Known rows, with every way that one mark hangs from another
{J212 {J156 {J763 J916}} {J562 J56 J541 J720}}: [0.33 0.19 -0.43 -0.54 -0.59 -0.03 -0.18 1.33 0.05 -0.77 4.53 -0.87 0.63 -0.74 -3.02 -0.42 -0.36 -0.02 0.20]
{J916 {J720 {J562 J56 J212 J541}} J763}: [-0.11 0.27 -0.70 0.52 -0.33 -0.06 -0.03 -0.20 -0.26 -0.06 0.99 0.69 0.72 2.60 0.71 -1.41 -0.40 0.28 -0.43]
{J562 J212 J541 {J720 {J916 J763}}}: [-0.28 0.26 -1.02 -1.62 -1.29 -1.53 0.63 -1.03 -0.27 0.99 3.48 1.12 -2.95 0.25 -1.80 -2.28 -0.45 -0.94 -0.10]
{J562 J56 J541 J720}: [0.67 -1.43 -0.26 0.38 0.69 0.96 0.23 0.98 0.74 -0.04 -0.96 0.33 -3.61 -1.96 1.45 -1.70 -0.74 -0.39 -0.36]
{J562 J56 J212 J720}: [1.44 -1.69 1.43 0.19 0.14 1.09 -0.21 -0.19 1.07 0.81 -0.85 0.48 -3.08 -1.32 1.42 -1.98 -1.71 -0.34 0.63]
{J916 {J720 {J562 J56 {J212 J156}}} J763}: [-0.81 0.85 -0.83 1.23 -1.50 0.62 -1.05 0.62 -0.15 -0.34 -0.32 -0.62 1.34 3.16 -0.38 0.07 0.33 0.92 0.08]
{J562 J541 {J720 J916}}: [-0.40 0.29 -1.44 -0.91 -0.12 -0.62 0.58 0.19 0.41 0.31 -0.30 0.33 -1.77 -1.63 -0.52 -0.09 0.24 -0.72 -0.56]
{J562 J56 {J212 J156} J541 J720}: [0.85 -1.41 0.03 1.52 -0.24 1.18 0.51 1.53 0.48 -0.70 -0.45 0.22 -6.23 -1.37 -0.84 -2.72 -1.13 -0.62 0.17]
{J212 {J156 J763} {J562 J56 J720}}: [-0.45 -0.31 -0.08 0.99 0.07 0.64 -1.29 0.08 0.01 -1.44 1.26 -1.37 1.08 -1.04 -0.91 0.26 -0.62 0.79 0.54]
{J156 {J212 {J562 J56 J541 J720}}}: [1.34 -0.90 1.15 0.39 1.90 0.51 0.90 0.63 1.35 -0.88 1.00 -0.04 0.74 -2.89 1.80 -1.84 -0.32 -0.57 -0.32]
{J720 {J916 J763}}: [-1.60 1.01 -2.07 -1.04 -0.65 -0.96 -0.01 -0.47 -0.90 1.31 2.00 0.04 1.89 2.66 0.63 0.93 1.78 0.26 -0.65]
{J763 {J916 J720}}: [1.03 1.50 0.97 -3.01 0.14 0.36 -0.31 2.45 1.34 0.75 -0.38 -0.25 4.62 1.28 -1.20 2.33 0.18 0.06 -0.53]
{J562 J56 J212 J541 {J720 {J916 J763}}}: [0.07 -1.07 -0.93 0.31 -1.84 -0.94 0.47 -1.21 -0.39 2.77 3.59 1.45 -4.47 1.41 0.76 -3.64 -0.30 -0.97 0.11]
{J541 {J562 J56 {J212 {J156 J763}}}}: [0.47 -0.74 1.98 1.86 1.41 0.88 -0.21 -0.26 -0.96 -1.05 -2.41 0.04 0.70 1.06 0.89 0.73 -0.16 0.62 0.22]
{J541 {J562 J56 J212}}: [1.08 -1.18 2.26 0.62 2.23 0.94 0.55 0.50 0.19 -0.19 -3.90 0.39 -0.72 -0.42 2.49 0.93 -0.19 0.13 0.02]
{J541 {J562 J56 J212 {J720 J916}}}: [0.81 -0.90 1.72 0.61 -0.11 -0.16 0.07 -0.63 0.76 1.91 -3.37 0.63 -1.80 -1.22 2.02 0.52 -0.23 -0.60 0.47]
{J763 J916}: [0.42 0.88 0.16 -2.68 0.74 0.40 0.42 1.81 0.56 0.18 0.59 -0.36 3.06 0.16 -0.69 1.79 0.53 0.15 -0.36]
{J541 J562}: [-0.05 0.45 1.34 -1.40 3.03 0.58 0.45 1.38 0.38 -1.83 -5.57 -0.55 1.86 -1.87 0.53 3.58 0.88 0.60 -0.76]
{J562 {J212 J156} J541 {J720 J916}}: [-0.14 0.43 -1.49 0.21 -1.13 -0.34 0.79 0.61 0.14 -0.43 0.08 0.24 -4.30 -1.11 -2.63 -1.11 -0.21 -0.94 0.00]

Rows
[-0.69 -0.29 0.47 -0.13 -0.94 -0.70 -0.68 -0.24 0.22 2.48 -1.78 0.10 -0.61 0.16 1.75 1.03 1.37 -0.04 -0.10] | {J541 {J562 J56 {J720 {J916 J763}}}}
[-1.50 1.28 -1.53 -2.05 -1.01 -1.63 -0.48 -0.49 0.31 0.44 2.83 -0.91 1.58 -0.72 -1.71 1.11 0.92 0.06 -0.08] | {J212 {J562 {J720 {J916 J763}}}}
[-0.78 -0.34 -2.21 1.51 1.47 0.83 0.61 0.36 -0.49 -1.45 -1.66 -0.23 0.30 -0.21 2.33 0.32 0.72 0.61 -0.66] | {J720 {J562 J56 J541}}
[-0.96 0.05 -2.13 2.04 -0.94 -0.60 -0.46 -0.50 -0.87 -0.28 2.80 -0.53 -0.39 -0.03 -0.94 -0.57 0.46 -0.09 -0.01] | {J212 {J156 J763} {J562 J56 J541 {J720 J916}}}
[-0.16 0.83 1.06 -0.25 -0.29 -0.31 0.15 0.88 0.68 -0.35 -4.18 -0.49 -1.74 -2.23 -2.29 2.10 0.33 -0.42 0.30] | {J541 {J562 {J212 J156} {J720 J916}}}
[-0.20 1.29 -0.35 -1.68 -0.25 0.34 -0.36 1.19 -0.55 -0.67 2.48 -0.76 4.44 1.81 -2.46 1.65 0.61 0.66 -0.13] | {J212 {J156 {J763 J916}}}
[-1.67 1.77 -2.40 1.10 -0.95 -0.72 -0.31 -2.29 -1.67 -1.55 1.18 -0.41 4.01 2.35 -0.79 1.44 0.69 0.83 0.32] | {J720 {J562 {J212 {J156 J763}}} J916}
[0.65 -0.13 1.04 0.84 -0.05 -0.73 -0.60 -2.74 0.29 1.46 3.87 0.22 5.92 0.30 3.02 -0.90 0.20 -0.18 0.42] | {J156 {J212 {J562 J56 {J720 J916}}} J763}
[-1.51 0.11 -3.17 1.44 -1.13 -1.08 0.92 -1.88 -1.61 1.13 3.00 0.87 -0.48 3.11 1.93 -1.64 1.12 0.01 -0.18] | {J720 {J562 J56 J212 J541} {J916 J763}}
[0.04 -0.52 1.39 -0.24 -1.19 -0.90 -0.26 -1.09 0.17 2.68 -0.77 0.75 -1.79 0.18 1.28 -0.36 0.22 -0.46 0.40] | {J541 {J562 J56 J212 {J720 {J916 J763}}}}
[1.37 -0.24 3.10 -1.04 -0.64 0.33 -0.43 0.62 0.52 0.51 -0.10 -0.12 0.39 -0.69 -1.79 0.28 -1.12 -0.06 0.90] | {J541 {J562 J56 {J212 {J156 {J763 J916}}} J720}}
[1.24 -0.08 3.22 -2.22 1.75 0.32 0.16 0.48 1.44 -1.31 -4.80 -0.08 -1.02 -3.85 -1.23 1.45 -1.41 -0.14 0.21] | {J541 {J562 J212 J720}}
[0.78 -1.17 1.16 1.09 -0.82 0.99 -1.00 -0.87 -0.10 -0.22 1.01 0.05 -1.83 0.38 -0.18 -2.01 -1.77 0.16 0.91] | {J562 J56 {J212 {J156 J763}} J720}
[0.21 0.48 1.95 -0.32 1.93 0.28 -0.08 -0.06 -0.81 -2.66 -2.57 -0.30 1.85 -0.18 -1.81 2.07 -0.40 0.65 0.05] | {J541 {J562 {J212 {J156 J763}}}}
[0.17 -0.06 -0.51 0.31 1.13 0.29 0.63 -0.20 -1.40 -2.72 1.59 0.36 -0.53 0.98 -2.34 -1.23 -0.92 0.15 -0.27] | {J562 {J212 {J156 J763}} J541}
[-1.63 0.47 -2.88 1.93 -0.39 0.09 -0.01 -0.97 -0.64 0.80 -1.04 -0.37 2.83 1.56 3.68 1.72 1.85 0.64 -0.19] | {J720 {J562 J56} J916}
